Each row comes from the steps of one path. Every step used is in the known rows, and no mark comes twice. Write the path behind each row, first mark first.
(in the rows, 128 means zero)
Known rows
gakot > zadag > pogi > kuporit > fazi > deru: [142 120 120 180 131 153 111  82 153 168 124 148 119 128 151 145 156 139
 103 139 114 104  61]
gakot > deru: [135 117 111 185 118 134 160  88 152 137 173 134 104 151 137 168 117 149
 129 127 101 113  93]
kifep > loret > pogi > zadag: [130 195 102 144 120 137 148  34 159 146 130 140 123 132 127 129 191 144
 124  74  91 130 132]
pogi > kuporit > kifep: [173 144 116 185 144 173 128  42 174 148 151 152 111 151 119 119 158 123
 109 135  92 147 108]
deru > gakot > zadag: [106 119 137 160 114 140 176  97 147 150 158 140  72 133 165 190 109 176
 111 120  97 133 103]
kifep > loret: [149 182 101 154 130 123 160  64 177 146 143 137 114 129 125 145 172 154
 120  97  97 117  98]
loret > kifep > kuporit > fazi > deru > gakot: [151 172 126 121 131 162 191  34 173 178 131 134 122 166 161 150 139 159
  82 126  99 115  77]
kuporit > gakot > zadag: [104 134 116 160 124 148 152  75 137 148 139 141 107 159 137 168 139 153
 107 129 120 139  75]
fazi > kuporit: [134 150 120 165 113 162 173  77 184 113 145 136 129 145 143 156 167 140
 112 110  86 131 113]
gakot > zadag: [120 140 120 155 120 137 149  90 150 142 147 149 106 138 151 179 129 155
 112 115 103 126  90]
fazi > kuporit > gakot > zadag > pogi > loret > kifep: [116 143 120 149 121 138 171  99 143 148 109 140 142 142 134 169 178 111
  96 116 104 129 110]
pogi > kuporit > fazi > deru > gakot: [154 118 129 183 126 190 142  37 185 163 157 136 101 137 153 132 148 165
  92 147  98 123  79]
loret > kifep > kuporit: [147 199 113 131 136 133 168  37 156 163 131 151 136 161 141 156 148 139
 105 106  94 125 103]
zadag > pogi > loret > kifep > kuporit > gakot: [143 168 104 156 133 124 164  45 142 184 100 151 147 142 113 135 189 103
 106 113 114 116 102]
zadag > pogi: [138 142 107 186 116 122 147  80 152 154 127 161 116 127 131 145 173 130
 130 110 102 110  90]
deru > gakot > zadag > pogi > loret: [113 105 132 172 113 126 171 107 141 166 137 144  85 111 150 178 132 147
 114 115 102 120 111]
pogi > loret > kifep > kuporit > fazi: [175 172 113 126 131 157 170  21 180 178 121 155 148 146 126 135 168 120
  83 102 105 120  98]
pogi > zadag > gakot: [136 104 114 214 106 170 168  44 142 122 147 161  87 120 109 149 155 153
 134 107  85 147 117]
fazi > kuporit > kifep > loret > pogi > zadag > gakot: [148 158 113 161 124 175 178  64 171 113 123 122 114 152 105 123 192 123
 117  82  79 159 140]
kuporit > kifep: [165 146 109 158 129 162 167  59 175 142 144 148 113 161 118 131 153 128
 109 125  92 142  93]
pogi > kuporit > gakot: [133 141 115 197 136 167 122  33 155 153 150 147 113 151 124 132 167 143
 111 138 109 144  96]
kifep > kuporit > pogi > loret: [151 151  99 166 117 170 167  31 178 146 127 134 142 154 135 117 167 116
  99 116 118 136  99]
deru > gakot > zadag > pogi > loret > kifep > kuporit: [121 145 133 145 129 117 180  87 133 184 120 143 101 127 153 178 131 141
 104 110 104 118 117]

Which path is each row?
[131 135 128 148 132 161 170  64 164 173 111 124 109 156 161 144 140 155
  97 135 125 103  52] -> kifep > kuporit > fazi > deru > gakot > zadag > pogi
[120 125 134 153 116 111 178 106 131 177 134 153  92 111 154 189 132 142
 105 110  94 120 118] -> deru > gakot > zadag > pogi > loret > kifep
[150 170 118 157 136 166 115  36 164 158 143 144 125 165 129 117 170 121
 106 102  89 152 127] -> loret > pogi > kuporit > kifep
[150 119  98 180  98 164 163  57 176 139 143 147 131 131 137 129 168 116
  98 115 105 139 102] -> kuporit > pogi > loret
[159 191 112 144 137 148 110  32 183 170 135 140 126 142 133 115 191 143
 103  78 106 124  99] -> kifep > loret > pogi > kuporit > fazi
[144 177 109 136 136 145 175  22 157 173 121 140 148 156 117 143 171 120
  92 115 106 134 112] -> pogi > loret > kifep > kuporit > gakot
[130 123 114 170 119 121 144 100 143 161 122 153 119 111 132 166 158 122
 115 110 107 112 101] -> gakot > zadag > pogi > loret
[131 112 112 221 134 135 115  74 131 160 143 144 108 145 121 137 158 124
 131 143 120 118  86] -> zadag > pogi > kuporit > gakot > deru
[138  97 127 158 112 162 174  84 170 175 126 132 106 120 153 152 149 148
  87 137 111 102  65] -> kuporit > fazi > deru > gakot > zadag > pogi > loret
[109 107 124 167 111 139 183 103 151 165 138 118 104 112 155 177 138 154
 104 142  93 108  99] -> fazi > deru > gakot > zadag > pogi > loret
[106 114 134 174 115 121 167 112 134 159 140 147  74 124 161 182 123 161
 121 118 104 120  97] -> deru > gakot > zadag > pogi
[153 190 107 139 136 156 118  33 187 170 133 119 137 142 139 117 192 149
  97  97 100 116  91] -> kifep > loret > pogi > kuporit > fazi > deru
[132  84 116 214 112 139 167  97 138 133 172 132  80 143 115 178 113 159
 137 117  93 129  92] -> zadag > gakot > deru
[133 101 142 186 126 149 135  89 146 172 137 159  73 124 161 157 132 156
 107 121 115 120  81] -> deru > gakot > zadag > pogi > kuporit > fazi
[134  68 104 232  91 176 167  70 132 112 159 152  85 138 129 143 131 137
 129 123 105 148  99] -> kuporit > pogi > zadag > gakot > deru
[117 146 126 137 128 129 191  83 144 182 121 116 122 129 159 177 137 147
  93 137  95 106 103] -> fazi > deru > gakot > zadag > pogi > loret > kifep > kuporit
[139 133 129 173 146 128 146 103 146 170 134 139  72 126 140 150 138 145
 116 122 103 131 105] -> deru > gakot > zadag > pogi > kuporit > kifep > loret
[117 114 109 185 123 145 162  76 139 143 162 127 105 170 125 159 130 147
 121 142 118 126  77] -> kuporit > gakot > deru
[142 154 108 147 137 138 177  43 146 172 136 128 141 164 117 154 145 120
 100 127 110 125 109] -> pogi > loret > kifep > kuporit > gakot > deru
[136 160 130 124 135 139 176  68 148 188 111 140 118 155 168 162 135 150
  87 125 111 104  65] -> loret > kifep > kuporit > fazi > deru > gakot > zadag > pogi
[140 122 100 198  94 182 161  39 155 118 139 164 115 135 145 122 164 129
 114 120 106 145 102] -> kuporit > pogi > zadag
[146 134 113 171 126 166 181  84 161 113 138 111 108 160 106 134 166 123
 126  94  84 149 138] -> fazi > kuporit > kifep > loret > pogi > zadag > gakot > deru
[126  75 112 224  90 189 182  88 152  89 152 134 102 145 136 147 143 129
 122 123  96 148 115] -> fazi > kuporit > pogi > zadag > gakot > deru
[133 136 111 211 133 143 114  54 141 164 127 157 116 138 121 126 185 124
 123 133 114 125  89] -> zadag > pogi > kuporit > gakot
[162 163 115 149 134 173 157  23 187 157 123 147 126 169 135 121 159 142
 101 109 123 119  64] -> kifep > kuporit > fazi
